What can hang from each mark
L: C K R
B: V
R: L U W
V: C K U
W: U
C: K L U V
U: C L V W
K: C L U V

Each row was made from one small tree. The marks that hang from a mark follow it in brackets, in alphabetical order. Every link used is in the known rows. Write each row's tree.
Known rows
V(K): [  9 -12   6 -25   6  -2 -13  10 -19  27  41   1  24  -5 -14 -25  10  60
 -24 -45  19  23   2  -5   9  -6  33 -33  28 -19   1  -1 -24 -11  29]
L(C K): [ 26 -13 -16 -15   3  12  -5   7  -4  21  52   2  43   5  -7  14 -14  25
 -19 -38   4  53  20   8   3  -4  13 -50  52 -37  18   7 -28   3   9]
W(U): [ -3  -5  -4 -34  -2 -18  -6  11  -8  20  41 -11  30  -4  -6 -16  -4  22
  -7 -57   3  16  -2   1   3  -9  15 -44  32   7  17   8  -9   1  15]
B(V(K(C L))): [ 12  -6  -1 -41 -32  32 -30  19 -17  16  22   3  31  -8   5 -19  11  46
   6 -49  36  29  -2 -11  21  14  23 -28  39 -40   0  10  -5 -16   0]
C(U V(K(L(R)))): [ 42 -21 -21 -12 -13  15 -16   7   6  21  26  40  17 -33   5  -6  16  54
 -10 -14   0  35  22 -42  11  20  24 -28  57   3  18   4 -23 -19  20]
C(K(L)): [ 34 -13  -1 -31 -33  19  -8   1 -19  14  21  18  36 -23  10   2  -7  47
   5 -49  17  10  -4   0   5  -5   9 -45  31 -14  46 -12  -8 -13  16]
K(U): [ 12 -10   3  -6  11  -4   0  11 -11  26  31   9  43  -7   9 -14 -15  34
 -13 -64  26  22  10   5  37   3   6 -38  41   9  20 -17 -20   2  26]
K(L U(W)): [ 15  -7  11 -14  -7  10   4  -4   1  13  21  21  37 -26  15  -9 -14  36
  -6 -58  19  34   6   3  15  38  21 -37  16  28  23   0 -28   7  23]
V(U(C(K))): [ 19   9   2 -45 -19 -11   0  -1   8  37   8   9  11 -23 -13 -23   2  38
 -12 -40  18   7  -4   1   0 -32  24 -31  48 -33  22 -16 -14 -18   4]
C(K(U) L V): [ 47 -24  -1  -8   8  -2  17   2  -5  42  27  25  17 -33  32   9 -32  32
   1 -45  18  19  36 -10  12  -4 -32 -17  59  14  37 -20   3  -1  31]
C(K): [ 25 -18   7 -29  -7  -3  -8   0 -20  25  38   4  29 -10  -2  -3  -7  42
 -11 -48  14  11   2   7   8 -18   2 -37  41 -16  36 -15 -10  -8  25]
V(K U(C W)): [ -4  10  15 -49   4 -18  -6  -1  24  31  21   4  -3 -21 -27 -42  18  55
 -37 -33  18  28  -2  -6 -11   4  63 -20  23 -19 -21  11 -39 -17  14]
C(K(U V)): [ 36 -28  16 -10  -3   9   4   3 -21  23   8   5  36 -10  20 -13 -41  38
 -11 -53  28  32  27  -3  28  -8 -12 -17  53 -14  45 -33   5  -9  28]
K(V(C U)): [  7   8   3 -16   3  -9   5  25   9  43  10   5  23  -4 -13 -22 -17  42
 -11 -41  12  18  13 -16  -2  13  38 -24  45 -21  15 -19  -7 -29   1]
U(C L W): [  1  -5  31 -46  -8  -7 -27 -24   8  20  30  11  13 -12 -18  -4  32  26
 -26 -41  11  13 -10   8  -9   5  53 -31 -11   5  15  -9 -22  -2  14]
B(V(U(C L))): [ -3  14  -6 -42 -12 -10 -25  12  17  44   5  -2   9   0 -16 -21  34  15
  -1 -45  22  -1  -4   0  12  -7  51 -22  25 -17  -5 -12  -7 -14   5]
C(K L): [ 31 -21   6 -36  -8  -6   8   1 -11  27  43  11  22 -16   4   6 -16  48
  -1 -46  16   8  -2   2  -8 -21  -8 -34  32  -5  41 -14  -4   3  23]
B(V(K(L(R(W))))): [ 16 -20 -24  -6 -10  24 -16   5  -6  29  33  -9  11 -14   5  -7  31  62
  -2 -36  28  37  23 -37   4  19  35 -25  27 -20   0  10 -23 -21  33]
W(U(C L V)): [  8  -7   8 -44 -18  -5 -26  -3  -7   5  12  -6   8  -2  -4 -10  50   6
  -7 -28  17  18 -11  20  -6 -20  37 -39  12 -21  29  -6   4  -2  -2]
R(L(K) U(V W)): [ 44 -13   1 -28  -4  -5   7 -31  -9  -8  30  11  -8  11   3  -4   0  48
 -16 -40  31  84   8  37 -27  28  24 -40  29   8   9  -7  -6   6  37]
W(U(C(K(L) V))): [ 32  -1  -7 -41 -44   9 -10  -2   1  26   7  17   9 -46  19 -11  -2  15
   6 -38  -1  23  19 -26 -11 -21   4 -26  49  -8  42   8  14 -12  -5]
R(L(K) W(U)): [  6 -19 -32 -14 -13 -10   5 -25 -24   6  30 -13  -5 -18 -13   7 -19  36
   2 -49  29  49  14  -1 -14  -2  11 -37  32  -5  12  10 -18   3  26]
W(U(L(C) V)): [ 19 -17  -4 -29  -9   2 -17  -1 -14   5  30 -22  19  10   4  21  33  -8
  -6 -26   3  32  -1  21  -9  -4  30 -46  32 -31  32  -1   5  10 -11]
W(U(C V)): [  7   1   4 -38 -13 -10 -11  13   0  13  29  -6  13   2   4 -27  25  16
 -13 -35  23  30  -5  19  -1 -27  26 -43  29 -18  20   8   7   1   1]
R(L(C) W(U)): [ 10 -13 -19 -22 -15 -17  15 -28 -16  15  34 -27  -1 -18  -2  25 -16  20
  -9 -56  25  44  10 -12 -10  -6  28 -43  39 -14   9   6  -9  14   0]
V(C(L(K)) U): [ 12   4 -26 -18   5  -4  15  23  13  36  25  19  14 -15 -25   1 -15  53
  -3 -29   5  22  13  -3 -24  15  13 -33  48 -24   9   1 -28 -16   7]
R(U(V) W): [ 39  -1   6  -5 -11 -13  12 -10 -23  22  20  -8  13   8   7  12  31  35
   1 -48  45  44   7   8   0  -1  15 -49  30 -16  19 -22   6 -15  23]
R(U): [ 30   5  11 -30  -6 -15   2  -5  -8  20  34   6  32   6  -4  -1   2  32
 -14 -69  19  31   3   1   8  -2  17 -45  35   4  18 -19  -8   0  21]
W(U(C L(K) V)): [ 15 -12  -8 -38 -20  14 -29  -6  -9  -3  13   0  10   2  -9  -6  36   7
  -5 -18  10  39   2  30 -13 -17  25 -37  24 -35  28   7  -7  -2   5]
R(W(U(C L))): [ -6  -7   4 -34 -24 -13 -19 -21  -8  17   8 -12   4 -23 -18  10  35  13
  -3 -43  19  11   1 -13  -9 -18  33 -27  11 -18  19  -4 -13  -6   5]
U(C(K) L(R) W): [ 16 -26  30 -51  -3   8 -29 -43  18  16  43  11   3 -17 -12   5  33  30
 -35 -23  -2  21   3   2 -21  -6  35 -24  16  -2  39 -12 -29   3  20]
L(C(K V(U(W)))): [ 31   2  -2 -28   8 -13  15  -6  23  53  32  -1   7 -20   5  10 -16  11
 -21 -29 -13  37  31 -12 -20   7  25 -24  65 -12  10  -5  -9 -14   6]
V(K U(C L(R))): [  5  -4  -1 -42   5   1 -32  -7  17  27  17   4  -3 -17 -34 -22  51  48
 -38 -20  11  13  -5 -18  -2  -5  60 -23  29 -33   0 -10 -44 -21  11]
V(C(K(U(L W)))): [ 10 -21  24 -18   2  12  -5 -27 -14  18  11  13  25 -27  -2  17   3  38
 -22 -37   6  12  27  15  -7  31  21  -5  43   4  33 -18 -19  -7  14]

Write each row's tree
[ 39   7   4 -15   0 -11  -2 -24  19  47  37  12  -3 -21   7  12  30  26
 -22 -42  18  48  41 -42  -5  -7  18 -31  44   2  14 -17 -13 -12  23]
L(R(U(C(V)) W))
[ -2  20 -12 -35  -7 -14  -6  25  24  51  22  -1  14  -1  -8 -37  10  24
  -4 -51  25  11   4  -5  16 -15  40 -29  37 -13 -12  -1  -5 -16   7]
B(V(U(C)))
[  2  -5  31 -30  -1   1 -19 -24   8  18  13  17  23 -21  -2  -7  17  21
 -27 -47  22  24   5  10  14  16  40 -18   9  15  16 -14 -30   8  14]
K(U(C L W))
[ 13   6  14 -40 -13  -7 -19  -1  13  32  -9   5  11 -10 -20 -19   8  24
  -8 -37  21  10  -9 -14   5  -7  54 -23  15 -25  20 -29  -7 -21   0]
K(V(U(C L)))
[ 14  -7  13 -19 -13  25 -10  10 -11   8  21  11   9 -13   3 -18  38  76
 -16 -17  21  41  11   4 -28  46  58 -31  18 -20   4  15 -12 -22   5]
U(V(C K(L)) W)
[ 16   2   6 -50 -23  -6 -20 -16   4  28  -6  10   5 -25 -21  -6  24  28
  -8 -33  16  -8 -10   3  -5 -25  35 -23  33 -32  31 -26 -13 -22   2]
V(U(C(K) L))
[ 25   9 -19 -19  14 -25  13  25  23  55  34  17   0 -19  -2  -7 -10  28
   3 -39   7   9   6 -19  -7   4  13 -35  36  15   8 -15  -8 -14  18]
C(L V(U))
[ 17 -13  -2 -26  -4   4   9  20  -3  44  40   7  16  -9   6   6  -8  50
   5 -41  13   7  27  -4 -15  -2  -3 -15  54 -13  24   0  17  -8  11]
B(V(C(K L)))
[  2 -10  -3 -20  11   4  -2  32  -2  41  44   0   8  -2  -6 -15   9  70
 -10 -40  24  19  27 -15  -8  14  24 -12  44 -22 -11  11   0  -8  17]
B(V(C(L) K))
[ 21 -21 -25  -3  -6   1   5 -29 -25  14  32   4   1 -13 -12   7 -16  56
  -6 -48  40  47  10   3  -6   1  17 -37  28 -12  11  -5 -26  -6  34]
R(L(K) W)
[ 23 -11  10  -2  17   4  -9 -19   7  34  30   9  25 -14  18  26   3  -4
 -26 -41  -3  40  38  -6   8  37  24 -18  38  16  11 -13 -16   6  11]
K(U(L(C(V)) W))
[ 46   5  13 -37  -3 -14   5   1  10  40  26  25  -8 -22   1 -10  16  50
 -19 -41  26  46  28 -35 -12 -10  17 -19  38 -13   0  -5  -1  -8  15]
R(U(C(L V(K))))
[ 27 -24  -2 -41 -33  23 -28  -7  -8  -8  21  32  28 -33  -9   8  13  56
 -11 -21  17  35 -10 -23  19  15  15 -41  55 -31  31   7 -33 -12  -4]
V(K(C(U) L(R)))
[ 20 -16  -7 -39 -16  10 -18 -19 -21   2  40  14  15  -8 -11  -1 -24  45
  -8 -51  39  44  -9  22   4   2   6 -45  45 -24  18  -7 -23  -1  12]
R(L(K(C)))
[ 33 -12  17 -35 -21   8  -8  -1 -11  20  20   7  15  -5  12 -15  23  40
 -15 -28  33  22   0  22   2 -36  16 -39  39 -37  40 -15   6 -12   9]
U(C(K) V)
[ 35   2  13 -33 -12  -2  -9 -23 -12  15  26  -1  32   8  -3  37  17   7
 -16 -58   8  33   4   1   2   6  30 -45  37 -23  24 -24  -8   7   1]
R(U(L(C)))
[ 20  -9   0 -13   3   4 -29 -27  14  47  32  11  -6 -23  -3  17  50  23
 -18 -24  12  18  25 -35  -6  -6  33 -30  18   0  24 -22 -21 -17  20]
U(C(V) L(R(W)))
[ 11 -16  22 -44  14 -12  -1 -13  41  29  68  17   0 -15 -10  -8   9  44
 -33 -29   6  36   1  -7 -24   2  32 -39   5  20  20   8 -32  15  20]
U(C(L(R)) W)
[  8 -14  -9  -7  -7 -15   5   3 -21  17  25 -23   8   0   4  -3  24  22
   6 -35  26  27   5   7  -5 -11  16 -44  25 -14  18   1   2  -7  15]
R(W(U(V)))
[ 39 -33  -7   8   5  13  13 -23  -9  29  40  -7  30 -19  20  40  -9  31
 -26 -37  15  46  42 -12  14  -7  -6 -29  74 -29  42 -12 -30   4  16]
L(C(K(U)) R(W))
[  8  -9  -2 -21  -6   8  -5  19 -12  42  34  -2  28   1   3  -6  -2  45
  -3 -47  11   6  31  -1  -2  -3  10 -18  64 -22  18  -2  15 -19  11]
B(V(C(K)))
[ 30 -37  -3 -17   1  -1   9 -19  -4  31  51  -1   3 -26   0  28  -1  53
  -5 -31  20  18  16 -17 -19 -18 -11 -34  33  -8  44 -12 -19  -2  35]
C(K L(R(W)))
[ 34 -27  -4 -27 -22  24 -16 -10  -5  14  41  19  31 -22   9   3   4  50
  -8 -36   2  18   2  -7  -1  -3   9 -46  37  -4  57 -11 -22  -7  21]
C(K(L(R)))
[ 19 -22   3 -36  10   2  -7 -16  37  18  67  23   3 -14 -14  -4  -1  45
 -32 -20  -1  57  11   0 -32   4  20 -37  15   3  21  19 -43  12  27]
U(C(L(K R)) W)
[ 26 -21  16 -35 -22  26 -27   1   3   9  33  13  34 -11   6  -3 -14  31
  -4 -39  21  39  -7 -21  12  13  14 -47  32 -20  51 -18 -14  -7   0]
K(C L(R) V)
[  6   5 -16 -26  -5  -4   8  24   5  52  16  -2  15  -5  -7 -15  -2  41
   0 -42   8   2  26  -2  -6   1  20 -13  72 -25   5  -6   9 -30   4]
B(V(C(K) U))
[ 49 -21  -7 -17  11   9  -6  -6  13  44  62   4  20 -10  19  19  -2  18
 -29 -27 -15  40  40 -18  -3 -13   1 -39  75 -18  37  -9  -9  -4  10]
L(C(K V) R)
[ 10 -16  -5 -31  -6  -4 -24   3 -19   5  22 -15  15   7  -2  -3  39  11
   0 -30  13  14 -10  23  -4  -2  28 -44  14  -8  30  -7   7   2  10]
W(U(L V))
[ 15  -2 -38 -19  -1  13 -21   8   8  33  18 -11  26  11 -17  13  10   0
  -1 -32   2  39  18   9   2   9  34 -28  55 -44  -1   0 -15  -9   1]
B(V(U(L(C K))))
[ 26  10  19 -27 -21 -17   6 -21  -6  29  17   3  16 -12  -6  10  16  34
 -10 -60  38  34  11 -18   1 -18  24 -38  28 -19  15 -17 -10  -9  12]
R(U(C) W)
[ 14 -35 -34 -12  10  -5   8  -8   4  18  54 -10   3 -19 -15  19  -5  31
  -4 -27   1  47  23 -16 -29  -6 -11 -39  34  -8  28  20 -34   8  30]
C(L(K R(W(U))))
[ -3   4   8 -38  11 -18 -12 -14  10  24  20   3  10  -9 -27  -4  23  24
 -14 -38   3   9 -17   7 -11  24  54 -30   9  11   5 -15 -28 -11  20]
V(U(L W))
[ 31 -23 -24 -21 -11  -9   8   5  -2   8  32  34  29 -18 -12  18 -30  44
   8 -29  11  38   6   1   0  -7 -13 -39  45  -6  28   6 -21   4  22]
C(L(K) U)
[ 13   3  19 -48 -26   3  -9   0  14  16   2  12  19 -23  -7 -15 -24  24
   8 -41  23  38 -20  -9  -1  30  38 -35  22 -13  22  -9 -13 -18 -10]
K(C L V(U(W)))
[ 21 -29  -6 -25 -12 -13   2 -20   4  16  39  19  13 -27  -9  46  -8  42
   4 -28  29  26  -4 -22  10  -4 -11 -42  46 -12  39  -7 -28   5   7]
K(C(L(R(W)) U))
[  2   0 -14 -13 -10  -6  -4  23  -3  36  25  17  36   2  -6   3  -3  38
   2 -45  12  14  25  -7  18  11  18 -22  67  -1   5   6   6 -12   1]
B(V(C(U)))
[ 33 -24  -5 -15  -2   7  -5  -9 -16   9  31   9  10   0  -5 -14 -40  54
  -9 -47  33  58   9   6   0   4  19 -35  33 -12  20 -18  -9  -1  32]
R(L(K(V)))
[ 44 -21 -19  -9   4  -2  16 -21   1  19  48   8   9  -9  -7  33  -1  46
  -8 -38  17  59  27 -18 -23   3  -9 -40  36 -11  27  -6 -29   6  37]
C(L(K R(U W)))
[ 35 -32  25 -35 -20  -8 -10 -33 -14   4  -4  17  16 -17  -7  19 -16  30
   0 -27   4  25   9  -3  -5   7  15  -7  30  -4  44 -21   4 -12  20]
C(K(V) U(L W))
